Known rows, with every way that one mark hangs from another:
[mevab bimo [geni zepad zugivip]]: [-1.978  1.732 -0.148 -2.639 -2.261  1.115  0.100 -1.168  0.676  0.411
 -0.574 -1.076  1.505  0.157  2.708 -0.360 -0.363 -2.540  2.397  1.996
 -1.197  3.161  3.226]
[kizag geni]: [-2.251  1.543 -0.501 -2.618 -1.733  0.595  0.066 -0.325  4.590  0.807
 -3.110  1.044 -1.120  1.324  1.957  0.012  0.659  0.398 -1.741 -0.266
  0.227  2.462  1.716]
[zepad [geni mevab [zugivip lepu]]]: [ 0.044  1.162 -4.992  5.062 -0.682 -0.301  0.505 -0.244 -0.799  0.183
 -1.473  4.487  2.194  1.517  2.223  0.331 -0.559  2.516 -4.048  1.725
  3.034 -1.025  2.653]
[maba [lepu [kizag geni]]]: [-3.573  0.491  2.595 -0.931 -0.750 -0.449 -0.434 -0.928  0.551 -1.579
 -0.503 -2.441 -0.310  1.336  2.074  0.140 -0.081  0.453 -2.157 -1.052
  0.010 -2.030  0.424]
[lepu [kizag [geni mevab zugivip]]]: [-2.064  3.044  0.130 -0.732  0.452  0.751 -0.260 -1.237  1.425  0.873
 -0.301 -1.361  0.605  1.988  1.320  1.270 -0.279  0.221 -2.320  0.447
  0.280 -1.592 -1.331]
[geni [mevab bimo] [zugivip lepu]]: [-0.536 -0.011 -2.537  2.612  1.764  0.662  0.205 -0.073 -1.243 -3.472
 -1.295  5.086  1.738  0.359  2.026 -0.498 -0.506  1.664 -2.850  1.874
 -0.239 -3.052 -0.624]
[zugivip [lepu [kizag [geni mevab zepad]]]]: [-1.828  1.286  0.211 -3.641 -1.014 -0.297 -0.889 -1.536  1.320 -0.008
 -1.054  0.137 -0.343  1.008  2.759  0.231  0.310  2.006 -3.215 -0.510
  2.623 -3.030 -0.365]
[kizag [geni zepad zugivip]]: [-1.707  2.113 -2.435 -2.214 -1.772 -0.176 -1.163 -0.740  3.510  1.023
 -1.360  0.884  1.539  0.539  2.380  0.618 -0.132  0.618  1.184  0.638
  0.617  0.487  2.356]
[vuvof [geni zugivip]]: [-2.919  1.367 -1.582  6.746 -0.094 -0.669  0.538 -0.542  3.436  0.270
 -1.695  1.383  1.778  1.013  1.594 -0.210  0.481 -1.523  0.699  1.218
 -2.231  1.723  3.033]
[mevab bimo [geni [zugivip [lepu kizag]]]]: [-3.251  1.459  0.945 -0.663 -0.610  2.073  0.112 -0.785 -0.554 -1.186
 -1.805  0.244  0.649  1.037  2.635 -0.565 -0.426 -1.865 -0.329  1.166
 -1.118  1.381  1.445]
[murek [geni zugivip]]: [-1.352  0.626 -2.164  2.075 -1.980  0.292  0.450 -1.977  0.390 -0.209
 -1.453  0.676  1.223  2.226  1.497  0.468 -0.016 -2.415 -0.486  1.268
  0.372  2.261  3.809]
[mevab bimo [geni zepad]]: [-1.901  1.443  1.729 -5.130 -3.382  0.938  0.706 -1.595  1.785  1.155
 -1.001 -2.375 -0.239  0.066  2.758 -0.609  0.231 -2.501  1.428  1.300
 -0.691  4.505  3.248]
[lepu kizag]: [-3.086  1.786  4.450  0.157 -1.186  0.082  0.806 -2.072  0.808 -0.327
 -0.149 -4.198 -1.155  2.375  1.834  1.639  0.186 -0.287 -2.241  0.000
 -1.437  1.266  1.585]
[zepad [geni mevab zugivip]]: [ 0.126  1.960 -4.126  4.991 -0.903 -0.181  1.002 -0.486 -0.147  1.175
 -0.685  2.448  2.220  1.847  1.625  0.921 -0.628  1.369 -3.105  2.065
  1.856  0.685  2.971]
[zepad [geni mevab]]: [ 0.348  1.564 -2.225  2.228 -2.056 -0.326  1.760 -0.856  0.955  1.935
 -1.180  1.379  0.403  1.812  1.709  0.601  0.031  1.358 -4.343  1.357
  2.464  1.989  2.919]
[geni mevab zugivip]: [-0.545  0.940 -3.766  4.715  1.766 -0.076  0.149 -0.456 -0.274 -1.225
 -0.174  1.637  1.693  1.930  1.666  0.729 -0.419  0.551 -2.961  2.254
 -0.685 -1.921  0.460]
[zepad [geni zugivip]]: [-1.269  1.858 -1.974  5.095 -2.344 -0.039  0.974 -0.525  0.606  0.937
 -1.568  1.879  1.743  1.856  1.965  1.148 -0.525  1.019 -1.371  1.475
  0.798  2.868  5.218]
[geni mevab]: [-0.378  0.487 -1.429  1.315  0.279 -0.306  0.953 -0.831  1.128 -0.429
 -0.712  0.064 -0.588  1.878  1.763  0.375  0.412  0.471 -4.450  1.344
  0.094 -0.263  0.472]
[vuvof [geni [mevab bimo]]]: [-1.247  1.131  0.045  2.294  0.040 -0.440  1.915 -0.816  3.734  0.623
 -1.526  1.620  0.437  0.044  1.013 -1.222  0.930 -1.318 -1.270  1.168
 -1.365  1.800  0.180]
[lepu [kizag [geni mevab zepad]]]: [-1.375  2.883  1.434 -5.044 -1.321 -0.232 -0.243 -2.198  2.475  2.166
  0.423 -3.512 -0.166  1.333  1.749  1.178  0.169  0.421 -1.783 -0.053
  1.498 -0.839 -0.783]

Rows:
[-3.053  0.727 -3.583  2.517 -0.416  1.111 -0.800 -0.197  0.218 -0.477
 -2.330  0.713  0.548  2.246  3.264 -0.460  0.061 -1.543 -1.924  1.331
  0.054  0.348  3.320] : [mevab [geni [zugivip lepu]]]
[-3.434  1.436 -1.920  2.075 -0.393  1.257 -0.851 -0.806 -0.406 -0.110
 -1.461 -1.103  0.499  2.548  3.100  0.098 -0.153 -1.744 -1.913  0.985
  0.013 -0.384  2.485] : [mevab [geni [zugivip [lepu kizag]]]]
[-3.544  1.343 -0.522  6.091  0.333 -0.679 -0.054 -0.851  2.252 -0.492
 -1.627  1.449  1.838  1.053  2.003 -0.307  0.392 -0.680 -0.171  0.560
 -1.160 -0.680  1.976] : [vuvof [geni [zugivip [lepu kizag]]]]
[-2.658  1.248  1.484 -3.336 -1.937 -0.345 -0.923 -1.596  1.773 -0.302
 -1.625 -0.290 -0.553  0.986  2.981  0.359  0.307  1.788 -2.138 -0.922
  1.902 -1.621  1.047] : [zugivip [lepu [kizag [geni zepad]]]]
[ 0.667  0.006 -5.219 -0.549 -1.556 -0.758 -0.613 -2.485 -0.841  0.212
 -0.003  1.814  2.518  1.167  2.200 -0.030 -0.103 -0.902 -1.370  1.562
  3.535 -2.363  2.041] : [murek [geni mevab zepad [zugivip lepu]]]
[ 0.259  0.298 -2.658 -0.517  0.270 -0.700 -0.562 -1.080 -1.166 -2.188
  0.401  3.543  2.823 -0.694  2.646 -0.127 -0.677  1.957 -0.454  2.139
  1.038 -3.498  0.208] : [geni [mevab bimo] zepad [zugivip lepu]]
[-0.389  1.916 -3.104  4.709 -0.566 -0.163  0.468 -0.845 -1.433  0.613
 -0.584  2.703  2.108  1.835  2.062  0.833 -0.688  2.337 -4.009  1.466
  2.912 -1.776  1.953] : [zepad [geni mevab [zugivip [lepu kizag]]]]
[ 0.631  0.753  0.635 -3.887 -1.459 -0.729  0.960 -1.840  1.104 -0.139
  0.719 -0.428  0.463 -0.385  1.970  0.143  0.050  0.654 -0.825  1.594
  0.293  0.367  0.619] : [geni [mevab bimo] zepad]
[-2.172  1.679 -3.055  0.039 -1.973  0.377 -0.901 -1.256  0.952  1.475
 -0.214 -2.471  1.437  1.656  3.183  0.411 -0.136 -2.388  0.853  1.787
 -0.113  1.578  4.317] : [mevab [geni zepad zugivip]]
[-3.675  0.735  1.351  0.822  0.019 -0.419 -0.828 -0.710 -0.188 -2.058
 -0.164 -1.660  0.826  1.397  2.011  0.360 -0.454  0.486 -1.280 -0.551
 -0.304 -2.916  0.534] : [maba [lepu [kizag [geni zugivip]]]]
[-2.124  0.604  1.105 -2.323 -0.605 -1.219 -0.744 -1.397  0.141 -0.636
  0.927 -2.966  0.532  0.819  2.140  0.126 -0.146  0.860 -1.952 -0.539
  1.300 -3.699 -0.487] : [maba [lepu [kizag [geni mevab zepad]]]]
[-2.103  1.201  1.725 -3.306 -0.330  0.684  0.005 -1.038  1.122 -1.263
 -2.079  1.727 -0.876  0.784  2.207 -0.317  0.247  1.822 -3.675 -0.531
  1.506 -1.772 -1.322] : [zugivip [lepu [kizag [geni [mevab bimo]]]]]
[-1.910  3.109  1.562 -2.181  0.416  1.075  0.239 -1.235  1.391  0.278
 -0.394 -0.917  0.705  1.199  1.102  0.925 -0.410  0.124 -1.520  0.475
 -0.339 -0.766 -1.657] : [lepu [kizag [geni [mevab bimo] zugivip]]]
[-1.736  0.150 -2.341  1.974 -1.183 -1.263 -1.375 -1.159 -0.117 -1.871
 -0.371  1.724  2.189  0.516  3.441  0.655 -0.433  1.704  0.466  1.266
  0.601 -2.019  3.694] : [geni zepad [zugivip lepu]]
[-0.058  2.248 -2.649 -3.854 -0.526  0.293 -0.455 -0.681  2.699  0.787
 -0.739  2.324  2.102 -0.418  1.773 -0.072 -0.337  0.794  0.602  1.313
  1.046 -0.584 -0.311] : [kizag [geni [mevab bimo] zepad zugivip]]
[-0.349  1.508 -5.305 -2.120 -0.190 -0.515 -1.708 -0.460  2.181  0.432
 -1.222  3.404  2.035  0.340  2.619 -0.149 -0.116  1.932 -1.406  0.921
  2.887 -3.407 -0.090] : [kizag [geni mevab zepad [zugivip lepu]]]
[-0.789 -0.025 -4.707  4.767  1.947 -0.205 -0.491 -0.134 -1.040 -2.609
 -1.013  4.023  1.716  1.539  2.413  0.043 -0.312  1.767 -4.158  1.791
  0.756 -4.133  0.138] : [geni mevab [zugivip lepu]]
[-2.809  1.652 -2.077 -0.459 -1.555  0.346 -1.478 -1.646 -0.284  0.931
 -0.142 -2.436  1.343  1.692  3.570  0.343 -0.223 -1.554 -0.100  1.145
  0.959 -0.834  3.148] : [mevab [geni zepad [zugivip [lepu kizag]]]]
[-0.280  2.173 -4.581 -2.243 -0.366 -0.244 -1.142 -0.711  2.767  1.434
 -0.568  1.576  2.036  0.547  2.014  0.354 -0.188  0.940 -0.516  1.234
  1.825 -1.609  0.176] : [kizag [geni mevab zepad zugivip]]
[-1.855  1.293 -3.250 -1.873 -1.560 -0.351 -1.691 -0.514  2.881  0.017
 -2.042  2.937  1.617  0.286  2.966  0.017 -0.030  1.696  0.366  0.198
  1.824 -1.216  2.101] : [kizag [geni zepad [zugivip lepu]]]
[-2.311  0.914 -3.864  0.161 -1.666  0.279 -1.422 -1.007  0.295  0.476
 -0.930 -0.514  1.435  1.383  3.756 -0.174 -0.090 -1.310 -0.080  1.501
  0.966 -0.151  4.039] : [mevab [geni zepad [zugivip lepu]]]
[-0.349  0.930 -1.466  2.468  1.476  0.629  0.892 -0.343 -0.461 -2.204
 -0.398  2.775  1.720  0.704  1.318  0.219 -0.598  0.402 -1.664  2.342
 -1.553 -0.542 -0.366] : [geni [mevab bimo] zugivip]
[-0.653  1.674 -0.743 -4.147 -0.569  1.047  0.785 -0.212  3.774  0.469
 -2.534  2.617 -0.607  0.406  1.306 -0.597  0.429  0.635 -2.629  0.471
  0.641  1.278 -1.101] : [kizag [geni [mevab bimo]]]
[-3.242  3.011  1.697 -0.929 -0.503  0.764 -0.312 -1.293  1.938  0.526
 -0.890 -1.857  0.332  2.000  1.610  1.390 -0.221  0.052 -0.854 -0.073
 -0.635  0.116  0.367] : [lepu [kizag [geni zugivip]]]
[-2.272  1.128  0.326 -1.936 -0.190  0.198 -0.430 -1.035  1.269 -0.602
 -1.968  0.916 -0.878  1.532  2.443  0.050  0.363  1.886 -4.495 -0.549
  2.012 -2.721 -0.731] : [zugivip [lepu [kizag [geni mevab]]]]
[ 0.948  0.448 -2.473 -3.290 -3.004 -0.843  0.590 -3.084  0.987  1.873
  0.243 -1.153  0.717  1.453  1.687  0.200  0.483 -2.005 -1.634  1.281
  3.038  0.792  2.347] : [murek [geni mevab zepad]]
[-3.154  1.092  1.612 -2.040 -1.082  0.257 -0.511 -1.038  1.748 -0.907
 -2.464  0.494 -1.115  1.537  2.681  0.236  0.407  1.647 -3.339 -0.985
  1.336 -1.299  0.571] : [zugivip [lepu [kizag geni]]]
[ 0.302  1.131 -3.942  1.436  0.220 -1.213 -0.654 -1.427 -0.207 -0.071
  1.508  0.116  2.666  0.894  2.283  1.048 -0.547  0.816 -0.605  2.411
  0.465 -2.568  1.368] : [geni mevab zepad zugivip]
[-2.365  1.142 -0.235  0.982 -1.050 -1.139 -1.463 -1.927 -0.855 -1.438
  0.702 -0.613  2.200  0.832  3.233  1.334 -0.625  1.503  0.555  0.850
  0.469 -2.813  2.701] : [geni zepad [zugivip [lepu kizag]]]
[ 0.313  2.005 -2.129  3.218 -1.176  0.408  1.661 -0.423 -0.261  0.552
 -0.886  3.214  2.242  0.842  1.352  0.490 -0.720  1.367 -2.075  2.174
  1.180  1.752  2.415] : [zepad [geni [mevab bimo] zugivip]]
[-1.050  1.239 -5.142  0.387  0.990  0.517 -1.029  0.333  2.081 -0.616
 -2.611  4.768  1.189  1.074  2.128 -0.406  0.019  1.793 -3.384  0.754
  1.957 -2.927 -0.794] : [kizag [geni mevab [zugivip lepu]]]
